Each row was made from one walk, in order. Every step used is in the known rows, and no mark comes twice. Write each row's walk.
Known rows
rebob rure zagal nezi: [ 3.07  1.96 -0.17  2.37 -2.08 -1.51  2.89 -4.07 -1.25 -3.31  2.58  4.56
  1.24 -3.99  3.09 -0.55  4.34 -4.08 -2.91  1.65  1.23  2.62 -0.63]
rebob zagal rure: [-0.47  2.07  1.45  2.04  0.69 -1.97  3.37 -5.49 -1.53 -3.85  3.32  4.19
  1.93 -3.74  3.44  0.10  3.76 -5.33 -2.77  0.53 -0.33  2.03  1.09]
fivan rure zagal nezi: [ 5.11 -0.44 -0.37  1.45 -1.36 -0.95  4.91 -3.56  0.06 -0.60  3.91  2.54
  0.42 -0.94  2.65 -0.87  2.48 -2.58 -2.66  3.12 -1.24  1.43 -1.54]
rure fivan refu zagal nezi: [ 2.81  1.19  0.73  3.40  1.04  0.95  2.49 -2.12 -2.28  1.32  3.19  2.01
 -0.42 -1.91  0.25 -2.82  5.18 -0.09 -4.03  3.23 -1.90 -0.34  2.42]
rure rebob: [ 3.09  2.08  1.16  2.90  3.09 -2.18 -0.21 -0.81 -0.66 -1.33  3.44  3.86
 -0.15 -1.72  0.91 -1.96  3.98 -3.34 -4.12  0.83  0.52  1.44  1.21]
rebob rure zagal nezi fivan: [ 3.42  2.64 -0.66  2.56 -2.19 -1.89  3.39 -3.64 -1.99 -3.60  2.96  3.97
  1.76 -3.56  2.38 -0.12  4.54 -3.23 -2.87  0.74  1.11  2.96 -1.06]
nezi zagal refu: [ 1.46  1.50 -2.30  3.52 -1.01 -1.34  0.59 -4.70 -3.17 -1.34  3.00  0.48
  1.98 -0.46 -1.82 -0.34  2.14 -3.24 -4.97 -1.92 -0.20  1.96  0.83]
fivan nezi: [ 1.83  0.28  3.00  1.23  1.19 -1.17  3.67 -5.62  0.77  1.01  1.55  3.76
  1.33  0.71 -0.16 -1.40  2.26 -3.74 -4.97  0.11  0.71  0.14  0.13]
fivan nezi zagal: [ 1.69  1.76  1.00  1.64 -1.06 -1.66  3.62 -5.09 -1.65  1.25  2.74  2.84
  2.22  0.52 -0.73 -1.03  1.21 -2.86 -5.26 -1.43  1.75  0.59 -0.55]
refu zagal: [ 1.58  1.56  1.31  1.09 -0.38 -0.45  1.28 -4.31 -1.25 -0.55  1.29  3.91
  0.28 -3.87 -1.25 -1.61  1.74 -2.52 -3.29  3.19 -0.92  0.27  1.30]
fivan nezi zagal rebob: [ 0.71  2.05  1.13  0.24 -0.61 -2.04  3.96 -5.20 -1.32  0.42  3.17  2.25
  1.72  0.98 -0.50 -0.52  1.49 -2.57 -5.86 -2.62  0.04 -0.28 -0.80]
rebob rure zagal nezi fivan refu: [ 3.53  2.62 -0.81  2.33 -2.63 -1.45  4.57 -3.91 -1.49 -2.72  3.17  3.17
  2.08 -3.61  2.37 -0.76  4.74 -2.19 -3.07  1.39  0.33  2.50 -0.41]
nezi fivan zagal rure rebob: [ 2.52  3.27  0.42  2.21  0.44 -2.74  3.92 -2.80 -2.14 -2.29  3.38  0.85
  2.33  0.45 -1.67 -0.10  4.62  0.18 -3.23 -2.01 -0.57  2.46 -1.11]
nezi fivan zagal: [ 2.22  2.36  0.07  1.71 -0.81 -2.87  4.09 -2.77 -1.26 -1.76  3.25  1.08
  3.38  0.89 -2.01 -0.61  3.81 -0.44 -3.57 -0.67 -0.46  2.05 -1.13]
rure zagal: [ 3.36  1.29 -0.54  2.65 -0.27 -1.08  1.12 -1.75 -1.36 -0.80  4.10  2.98
 -0.17 -2.29  1.86 -1.44  1.98 -2.71 -1.45  1.00  0.00  1.21  1.04]
fivan refu zagal: [ 1.79  1.05  0.62  0.84 -1.43  0.32  4.54 -5.12  0.75  1.75  2.24  1.20
  1.68 -3.23 -0.65 -3.42  2.71 -0.06 -3.93  4.37 -2.63 -0.60  3.33]
rure rebob zagal nezi: [ 2.66  3.11  1.55  2.75  2.13 -1.64  2.60  0.12 -1.11 -2.90  5.50  4.59
 -0.08 -2.96  2.53 -0.61  4.58 -3.82 -4.30  1.74 -0.03  1.18  0.06]
nezi zagal: [ 1.11  2.80 -2.39  2.89 -1.99 -2.43  0.55 -3.82 -3.26 -0.79  3.64  2.40
  3.06 -1.47 -0.40 -1.34  1.42 -3.25 -4.02 -1.06  1.25  2.33 -0.03]
nezi fivan: [ 2.30  2.59 -0.72  2.73  1.03 -2.86  1.97 -3.37 -1.96 -1.83  2.89  2.20
  3.47  0.07 -1.51 -0.67  3.22 -2.15 -3.51 -1.31 -0.65  2.63 -0.39]
refu zagal nezi fivan: [ 2.84  3.00  0.65  1.42 -0.36  0.20  3.13 -3.36 -1.87 -1.29  2.71  3.39
  0.52 -2.82 -2.43 -0.25  2.66 -0.89 -3.74  2.32 -2.47  0.68 -1.21]

Which walk is each row?
[ 1.08  2.07  1.53  1.34  0.66 -0.05  1.39 -6.18 -2.00 -1.22  0.70  3.47
 -0.33 -4.17 -0.92 -0.75  2.40 -2.16 -2.60  1.61 -1.50  0.99  1.21]
refu zagal rure
[ 1.99  0.80  1.72  1.04 -1.21 -0.44  4.80 -3.37  1.56 -1.62  3.54  2.41
  1.46  0.50 -0.37 -0.91  4.33 -1.72 -4.26  2.57 -1.38  0.75 -1.90]
fivan zagal nezi
[ 2.17 -0.51  1.62  3.87  1.61 -0.30  1.32 -1.98 -2.01 -0.92  2.48  1.20
 -0.77  0.96 -0.30 -1.32  5.88 -1.87 -4.29  1.01 -0.41  0.49  1.43]
rure fivan zagal refu
[ 2.20  2.77  1.67  2.60  2.06 -2.54  1.80 -0.21 -1.38 -2.69  4.84  4.37
  0.26 -3.25  2.72 -1.13  4.11 -4.12 -3.92  1.56  0.98  1.24  1.39]
rure rebob zagal
[ 1.33  2.22  1.13  1.82 -0.33 -1.41  3.67 -6.29 -2.14  0.76  2.27  2.54
  1.81  0.21 -0.57 -0.49  1.68 -2.65 -4.77 -2.56  1.31  1.03 -0.69]
fivan nezi zagal rure
[ 1.50  1.42  0.76  1.05 -0.70  0.50  4.54 -6.40  0.23  1.23  1.90  0.88
  1.35 -3.51 -0.45 -2.89  3.23  0.15 -3.49  3.19 -3.01 -0.23  3.31]
fivan refu zagal rure
[ 0.74  2.02  1.14  1.91 -0.19 -1.04  4.51 -3.22 -0.34 -3.54  4.89  4.90
  2.03 -3.06  3.02  0.05  3.81 -5.22 -3.89  2.63 -1.07  1.29 -0.58]
rebob zagal nezi
[ 2.14  1.97  0.97  1.23 -0.04  0.44  4.27 -5.16 -0.13  1.12  2.32  0.91
  0.60 -3.62 -0.36 -2.84  3.61  0.60 -3.63  2.97 -2.77 -0.29  3.35]
fivan refu zagal rure rebob
[ 0.02  2.22  1.61 -1.07 -0.99 -1.47  2.41 -5.36 -0.97 -2.78  1.10  3.79
  0.13 -4.31 -0.05 -0.61  2.84 -2.67 -4.32  1.67 -2.19 -0.34  0.80]
refu zagal rebob rure
[ 4.47 -0.17  0.85  1.56  0.94 -2.57  3.16 -3.19  0.24 -0.63  2.75  2.90
  0.71 -0.81  2.09 -1.63  3.38 -3.33 -4.21  2.74  0.15  1.66 -0.14]
fivan rure rebob
[ 3.13  3.70  1.02  2.67  1.50 -1.63  4.27  0.26 -1.32 -2.38  6.04  3.18
  0.72 -2.67  1.94 -0.83  4.96 -1.96 -4.45  1.49 -0.71  1.10  0.37]
rure rebob zagal nezi fivan refu
[ 2.37  0.34  2.48  3.61  2.77 -0.72  1.35 -2.69 -2.36  0.97  2.15  3.68
 -0.35  0.69  0.68 -1.76  4.42 -2.97 -4.55  0.15  1.13  0.28  0.99]
rure fivan nezi
[ 4.66  1.68 -1.40  2.09 -0.89 -2.97  4.42 -2.90 -2.25 -1.16  3.76  1.21
  2.63  0.04  0.15 -0.30  2.70 -0.94 -2.67 -0.23 -0.64  2.54 -1.30]
nezi fivan rure zagal
[ 1.84  2.37  0.44  1.76 -0.84 -1.81  6.23 -3.01 -1.14 -3.65  5.23  3.79
  2.86 -2.11  2.46  0.69  3.98 -3.92 -3.92  1.94 -1.34  1.81 -1.67]
rebob zagal nezi fivan rure
[ 4.70  2.64 -1.41  2.85 -0.79 -0.05  4.14 -0.93 -1.53 -0.78  5.77  1.56
  0.47 -1.33  0.69 -0.83  3.11 -0.04 -2.04  0.61 -2.26  1.22 -0.75]
rure zagal nezi fivan refu
[ 4.80 -1.68 -0.33  1.77 -0.77 -1.14  4.11 -4.53 -0.18 -0.69  2.75  1.01
 -0.05 -0.45  1.81 -0.65  2.54 -2.94 -3.11  2.28 -1.33  1.23  0.33]
fivan rure zagal refu
[ 3.67 -0.57 -0.20 -0.06 -1.08 -2.22  4.49 -4.06  0.21 -1.13  3.62  1.80
  0.29 -0.72  3.07 -0.81  2.23 -2.55 -2.99  1.59 -1.90  0.51 -0.48]
fivan rure zagal rebob
[ 3.21  2.63 -0.66  2.58  0.61 -0.21  4.89 -3.50  0.01 -1.09  4.43  1.66
  2.77  0.22 -1.10 -0.84  4.54 -0.74 -4.52  0.78 -3.48  1.61 -1.55]
zagal nezi fivan refu
[ 2.31  1.49  0.99  3.90  1.18 -1.05  1.33 -2.19 -4.12  1.29  3.03  2.95
  0.23  0.49  0.26 -1.44  3.70 -2.29 -4.78 -0.98  1.91  0.61  0.44]
rure fivan nezi zagal
[ 3.08  2.69 -0.45  2.85  1.30 -0.72  3.20 -3.10 -0.73 -2.21  4.00  2.93
  2.26  0.37 -1.19  0.04  4.05 -2.17 -4.29 -0.12 -2.55  2.27 -2.66]
zagal nezi fivan
